What can hang from each mark
gida: zudupin
nepa: desovap murak
zere: fisole nagu
zudupin: diri gida vaku
nagu: zere
murak: fisole nepa
fisole: desovap zere
gurelef: vaku
diri: zudupin
desovap: fisole vaku
vaku: desovap gurelef zudupin

Every row comes from one small tree of marks. The marks that hang from a mark follow it in brackets, in alphabetical order. Every link used is in the known rows. Which tree was each row made from?
Known rows
murak[fisole nepa[desovap[vaku[gurelef zudupin[gida]]]]]: [-266, -169, -152,   67,  128,  -40,  -19,  142,  244,   -4,  -60,  -45,
  210,  105,  145, -196,  -50,  -51,   96,   -8, -326,  117, -240, -276,
 -143,  -86,  -71]
murak[nepa]: [  -1,   33,   42,   36,   83,   18,  -14,   76,   67,  -21,   13,  -37,
  -44,   27,   30,  -54,  -53,   43,    8,  -49, -125,    6,   35,  -87,
  -14,   22,   43]
diri[zudupin]: [ 97, -77,  28,  31, -18,  11,  35,  93,  21,  91, -27,   4,   0,  83, -43,
 -20, -15, -51, -45, -29,  44, -24,  31, -50, -33,  23,  39]
gida[zudupin[diri vaku[desovap[fisole[zere]] gurelef]]]: [-113, -313, -283,  113, -105,  -39,  125,  179,  -35,  -24, -161,  172,
  613,   49, -114, -402,    4,  -36,   77, -142,   13,   70,   44,   54,
 -141,   55, -106]
desovap[fisole[zere] vaku]: [  -5, -170,  -63,  -10,  -77,  -40,   67,    2,  -91, -116, -103,   53,
  200,    6,  -70,  -88,   -7,   34,   97, -154,   76,  -66,   28,  -44,
   28,  -94,  -36]
murak[nepa[desovap[fisole]]]: [ -14, -147,   -4,   89,   44,   15,  -45,   42,  181,  -87, -161,  -22,
  -14, -157,   40, -103, -111,  123,  -23,  -94,  -62,   -3, -147, -117,
   51,  -98,  -60]
desovap[fisole[zere] vaku[gurelef zudupin[gida]]]: [-155, -260, -234,  -31, -110,  -70,   63,   49,  -17,  -56,  -90,   74,
  475,  203,   29, -201,  -94,  -97,  109,    6,  -73,   92,   -7,  -77,
  -83,  -34,  -83]
murak[fisole[desovap[vaku] zere] nepa]: [-144, -168,   32,   39,  115,  -92,   48,  153,   47, -155, -138,  -83,
  187,  162,   16, -199,  -45,   53,  238,  -84, -165, -119,  112, -151,
  -36,  -19,  123]
gurelef[vaku[desovap[fisole[zere]] zudupin[diri]]]: [ -64, -160, -297,  160,  -16,  -39,   54,  142,    8,    0, -102,  222,
  454,   -8,  -24, -164,  -94,  -43,  109,  -29,  -86,   85,  148,  -34,
 -163,   15, -107]
zere[fisole[desovap] nagu]: [-198, -227,   71,   35,  -99,   38,  -79,  -26,  146,    4,  -49,    7,
  161,  180,  -44, -143, -143,   62,  163,  159,  -68,  -41,  155,   42,
  106,   18,   21]
nepa[murak[fisole[zere]]]: [ -84,  -37,  -70,   29,   53, -105,  141,   95,   25, -123,   18,  -54,
   75,   33,   -3,  -46, -134,   86,  185,  -53,    3,  -63,  -53, -110,
   66,  -42,  -79]
vaku[gurelef]: [ -58,   18,  -82,   -5,   28,   11,  -10,   37,    7,   43,  -20,  -16,
  190,   15,   44,  -47,  -92,  -47,   11,    6,  -22,  100,  -22,   32,
   26,   30, -100]
vaku[desovap[fisole] gurelef zudupin[diri gida]]: [-220, -191, -284,  119,  -87,  -60,   52,  119,  130,   52, -115,  152,
  559,   40,   42, -292,  -69,  -60,   26,  155, -197,  215,  -36,   -1,
 -194,   67, -130]
nagu[zere[fisole[desovap[vaku[gurelef zudupin]]]]]: [-333, -233,  -96,  -66,  -66,   13,  -61,  -40,  162,   37,   -7,   -7,
  383,  139,   54,  -77, -232, -102,   91,   10,  -62,    2,  -44,  -45,
   21,  -68,  -19]
nagu[zere[fisole[desovap[vaku[gurelef]]]]]: [-273, -282,  -28,  -40,  -41,  -30,  -69,  -56,  100,  -34,  -44,  -47,
  326,   80,   23,  -90, -148,  -50,  123,  -84,   15,  -69, -102,   35,
   83,  -82,   11]
gurelef[vaku[desovap zudupin[gida]]]: [ -88, -110, -280,   92,   53,  -66,  -87,   50,   85,   56,  -29,  117,
  241,  148,   95,  -74,   20, -111,   39,   63, -118,  201,  -15,  -94,
 -206,   81,  -29]
zudupin[diri vaku[desovap[fisole[zere]]]]: [ -69, -253, -220,  142,  -86, -132,  158,  166,  -24, -136, -129,  124,
  496,   45, -112, -287,   57,  -15,   95,  -93,  -81,  -63,   89,  111,
  -73,   16,    6]
murak[fisole]: [-143,   46,  -25,   48,   98,   22,   62,   54,   46,  -16,   -7,   -9,
  -66,   56,  -35,  -35,   47,   32,   97,    3,  -33,  -57,   26,  -24,
  -23,  -41,  -40]
zudupin[diri gida vaku[desovap gurelef]]: [-139, -220, -256,  150,  -30, -183,   61,  157,   34,  -25,  -50,   67,
  551,  128,   13, -328,  130, -141,   64,    4, -225,   97, -108,  115,
 -196,  100,   23]
fisole[desovap[vaku[zudupin[gida]]] zere[nagu]]: [-162, -432,  -65,  -20, -179,  -92,    7,   24,   78,  -95,  -82,   19,
  414,  318,   33, -230, -131,  -71,  179,  185, -197,   29,   95,  -84,
  -85,    0,  113]
nepa[desovap murak[fisole]]: [ -61,  -74,  -50,   80,   84,  -74,   23,   33,  169,  -57,  -41,  -78,
  -62, -196,   73,  -17, -108,  118,   81,  -60,  -23,   -3, -325, -187,
   61, -125, -151]
zudupin[diri gida vaku[desovap[fisole] gurelef]]: [-148, -277, -303,  176,  -55, -148,   77,  132,   36,  -54, -147,  116,
  598,   74,  -35, -379,  110,  -83,   75,  -32, -152,   89,  -78,  126,
 -189,   47,  -66]
zere[fisole[desovap[vaku]] nagu]: [-170, -254,   75,   24, -110,   27,  -85,  -60,  107,   10,  -34,   17,
  215,  139,  -53, -152,  -51,   54,  191,   47,  -80,  -38,   91,  -52,
   60,  -46,   21]
diri[zudupin[gida vaku[desovap[fisole]]]]: [ -14, -327, -217,  135,  -62, -117,   68,  142,   75,  -13, -183,   78,
  322,  222,  -92, -257,  145,  -82,    0,  -64,   11,   21,  -30,    2,
 -141,   51,   44]
fisole[desovap zere[nagu]]: [ -99, -300,   15,   -1, -114,  -44,    5,   42,   52, -116, -119,  -30,
  281,  180,  -11, -173, -221,   17,  161,  146,  -86,  -36,  172,   79,
  101,   28,   52]
fisole[desovap[vaku[gurelef zudupin]] zere]: [-125, -201, -145,  -77,  -66,  -74,    9,   82,    0,   -9, -113,  -15,
  523,  154,  100, -152, -212, -123,  117,   61, -104,  104,  108,  -73,
  -39,   50,  -10]
nagu[zere[fisole]]: [-230, -138,   17,  -19,  -49,   23,   -3,  -61,  116,  -53,   88,   -6,
  -15,   83,  -53,   46,  -78,   11,   36,  -58,   59, -161,  -67,   72,
  121,  -96,   32]
zere[fisole nagu]: [-180,  -94,   37,   43,  -81,   90,  -31,  -27,  119,   36,   76,   44,
   55,  162,  -77,  -67,  -86,   55,  114,   86,  -70,  -26,  116,   20,
  116,  -22,  -57]

Which tree is each row?
[  -2, -275, -176,  107,  -40, -155,   51,  164,   74,   10,  -79,   23,
  282,  279,  -42, -204,  162, -142,  -14,  -29,  -67,   34,  -43,   -7,
 -157,  102,  134]
diri[zudupin[gida vaku[desovap]]]
[-292, -185, -312,   41, -119,   65,   63,  113,  174,   21, -118,   90,
  581,  178,    9, -229, -354,  -18,   89,  164, -143,  244,  155,   13,
   98,   55, -267]
vaku[desovap[fisole[zere[nagu]]] gurelef zudupin]
[ -71, -240,  -42,   28, -132,   37,   65,  -21,  -20, -101,  -77,   73,
  236,   75, -108, -164,  -88,   56,  149,  -79,  -20,  -37,   67,  -35,
   82, -128, -108]
desovap[fisole[zere[nagu]] vaku]
[-137,  -55,    4,  103,  168,    3,   -1,  123,  216,  -71,  -78,  -82,
 -108,  -43,   52,  -79,  -42,   92,   68,  -55, -176,  -52, -142, -144,
   21,  -85,  -27]
murak[fisole nepa[desovap]]
[-207, -165,  -56,   26,  -86,  -25,  -18,   75,   70,  113,  -15,   90,
  514,   64,   34, -205,  -88,  -79,  138,   80, -177,   51,   85,  -73,
 -129,   22,    5]
zere[fisole[desovap[vaku[gurelef zudupin[diri]]]]]
[-130, -292,  -35,  -33, -148,   -5,   14,   35,   69,  -38,  -71,   17,
  381,  199,   12, -163, -213,  -49,  153,  125, -161,   36,  162,  -92,
  -13,  -20,   32]
fisole[desovap[vaku[zudupin]] zere[nagu]]
[-150, -183,   26,   38, -109,  -38,   -6,   38,   61,   66,    1,  108,
  335,   53,   -9, -153,   -4,  -27,  128,   77, -153,  -45,  112, -100,
 -156,  -15,  104]
zere[fisole[desovap[vaku[zudupin[diri]]]]]
[-140,  -28, -208,   38,  -47,   49,   16,   44,  139,   62, -112,   97,
  234,   -4,   11,  -75, -105,   24,  -34,   91,  -31,  172,   50,  -78,
  -37,   35, -137]
vaku[desovap[fisole] zudupin]
[-205, -142, -248,   90,  -61, -100,   35,  143,  128,   70,  -22,  100,
  527,   93,   93, -233,  -57, -119,   12,  197, -262,  224,  -59,   -5,
 -203,  120,  -44]
vaku[desovap gurelef zudupin[diri gida]]
[-172, -232, -159,   75, -118,    9,   55,   52,  106,  -87, -140,   65,
  349,   98,  -68, -192, -181,   84,  109,   65,  -49,   78,  106,   46,
  144,    8, -136]
vaku[desovap[fisole[zere[nagu]]]]
[ -92, -162, -211,  118,  -31,  -18,   44,  147,    8,   94,  -41,  135,
  453,   -2,  -55, -319,   85,  -89,    8, -102,  -75,  145,  -56,    7,
 -215,   90,  -62]
gida[zudupin[diri vaku[desovap gurelef]]]
[ -47,  -59, -267,  195,   24,   24,   -2,   91,   53,   98,  -86,  238,
  330, -108,  -11, -143,  -22,  -28,   48,  -29,  -91,  147,   75,  -74,
 -224,   -6, -154]
gurelef[vaku[desovap[fisole] zudupin[diri]]]
[-220, -408, -151,  -29, -150,  -87,   -6,   57,   85,  -50,  -97,    0,
  594,  334,   80, -286, -229, -125,  193,  188, -223,  120,   75,  -49,
  -62,   35,   12]
fisole[desovap[vaku[gurelef zudupin[gida]]] zere[nagu]]
[ -75, -349,   -3,   83,  -59,   18,    3,   52,  159, -152, -141,   -6,
  182,  -38,  -18, -208, -182,  120,  117, -139, -153,  -26, -103, -160,
  115, -171,  -88]
murak[nepa[desovap[fisole[zere[nagu]] vaku]]]
[ -99,  -75, -108,   56,  103,  -82,    9,   35,  137,   -8,  -49,  -83,
  158, -226,  107,  -88, -110,   48,  120, -158,  -61,  102, -422, -255,
   36, -155, -252]
nepa[desovap[vaku[gurelef]] murak[fisole]]
[-125, -304, -202,   48, -143, -102,  117,  103,  -42,  -54,  -72,  142,
  574,  107,   -8, -281,  -46, -100,  128,   14, -156,   38,   -2,  -36,
 -185,  -48,  -42]
desovap[fisole[zere] vaku[gurelef zudupin[diri gida]]]
[-367, -383, -126,  -54,  -98,  -78,  -63,  -43,  164,  -22,  -22,   -7,
  421,  246,   78, -144, -150, -130,  116,   68, -100,  -15, -107,  -31,
  -54,  -52,   63]
nagu[zere[fisole[desovap[vaku[gurelef zudupin[gida]]]]]]
[-191, -163,  -96,   55,  149,  -64,   39,  177,  129, -112,  -99, -102,
  241,   34,   79, -176, -124,   16,  165, -165, -214,   -5, -161, -162,
   60,  -99,  -88]
murak[fisole[zere] nepa[desovap[vaku[gurelef]]]]
[  25, -163, -108,   25,  -69,  -23,  -16,  -54,  148,   10,  -76,   36,
  124, -283,   83,  -40, -156,   77,   -5, -116,   17,  116, -333, -332,
  -18, -180, -208]
nepa[desovap[fisole vaku[zudupin]] murak]
[-125, -265,  -46,   71,  -18,  -77,   74,   41,  151, -129,  -17,  -63,
  130,  -72,   12, -125, -175,  113,  224,  -99, -116,  -23, -278, -231,
  129, -201, -167]
nepa[desovap[vaku] murak[fisole[zere[nagu]]]]
[-131, -209, -108,    5, -158,   85,   76,    5,   44,  -28,  -42,  115,
  297,  135,  -77, -145, -168,    3,  122,   18,  -85,   35,  134, -106,
   20, -111, -130]
desovap[fisole[zere[nagu]] vaku[zudupin]]
[  13, -128, -156,  143,   15,  -62,  -17,   61,  -18,   45,   56,  181,
  189,   74,   28, -107,   77, -130,   77,   31, -174,   34,   21,  -55,
 -319,  -11,   42]
gurelef[vaku[zudupin[diri gida]]]
[   3, -216,  -75,  127,  -53, -160,   90,   80,  -48,  -86,   22,   80,
  237,  127,  -62, -237,  225, -107,   64,  -34, -165, -124,  -40,   87,
 -236,   -2,  159]
zudupin[diri gida vaku]
[  48, -153,  -28,   95,  -69,   13,   70,   70,  -72,   33,   25,  140,
  123,   -5, -125, -222,  181,  -47,   10, -142,   -2,  -71,   -1,  -14,
 -254,  -16,   77]
gida[zudupin[diri vaku]]
[-146, -254,  -12,   52,  -27,  -94,   81,   50,   83, -126,  -73,  -62,
  265,   72,   -9, -209, -192,  102,  311,  -17,  -89,  -36,  -25, -175,
   59,  -93,  -71]
nepa[murak[fisole[desovap[vaku] zere[nagu]]]]
[-227, -295, -323,   89, -129, -129,  111,  173,   86,  -44, -128,  139,
  682,  139,   33, -320, -142,  -67,   87,  153, -187,  152,   36,   46,
 -126,   82,  -82]
vaku[desovap[fisole[zere]] gurelef zudupin[diri gida]]
[ -20,  -22,  -19,   38,  -67,    0,   65,   39,  -13,   82,   74,  120,
  197,  -63,   -8,  -81,   56,  -68,   15,  -13, -166,   20,    0, -137,
 -211,  -65,   19]
desovap[vaku[zudupin[diri]]]
[-154,  -25,  -14,   58,  136,  -24,  107,  186,   64, -136,  -22,  -58,
   22,  182,  -14, -112,  -75,   64,  164,  -53, -156, -114,  134,  -69,
   31,   -3,   46]
murak[fisole[zere] nepa]
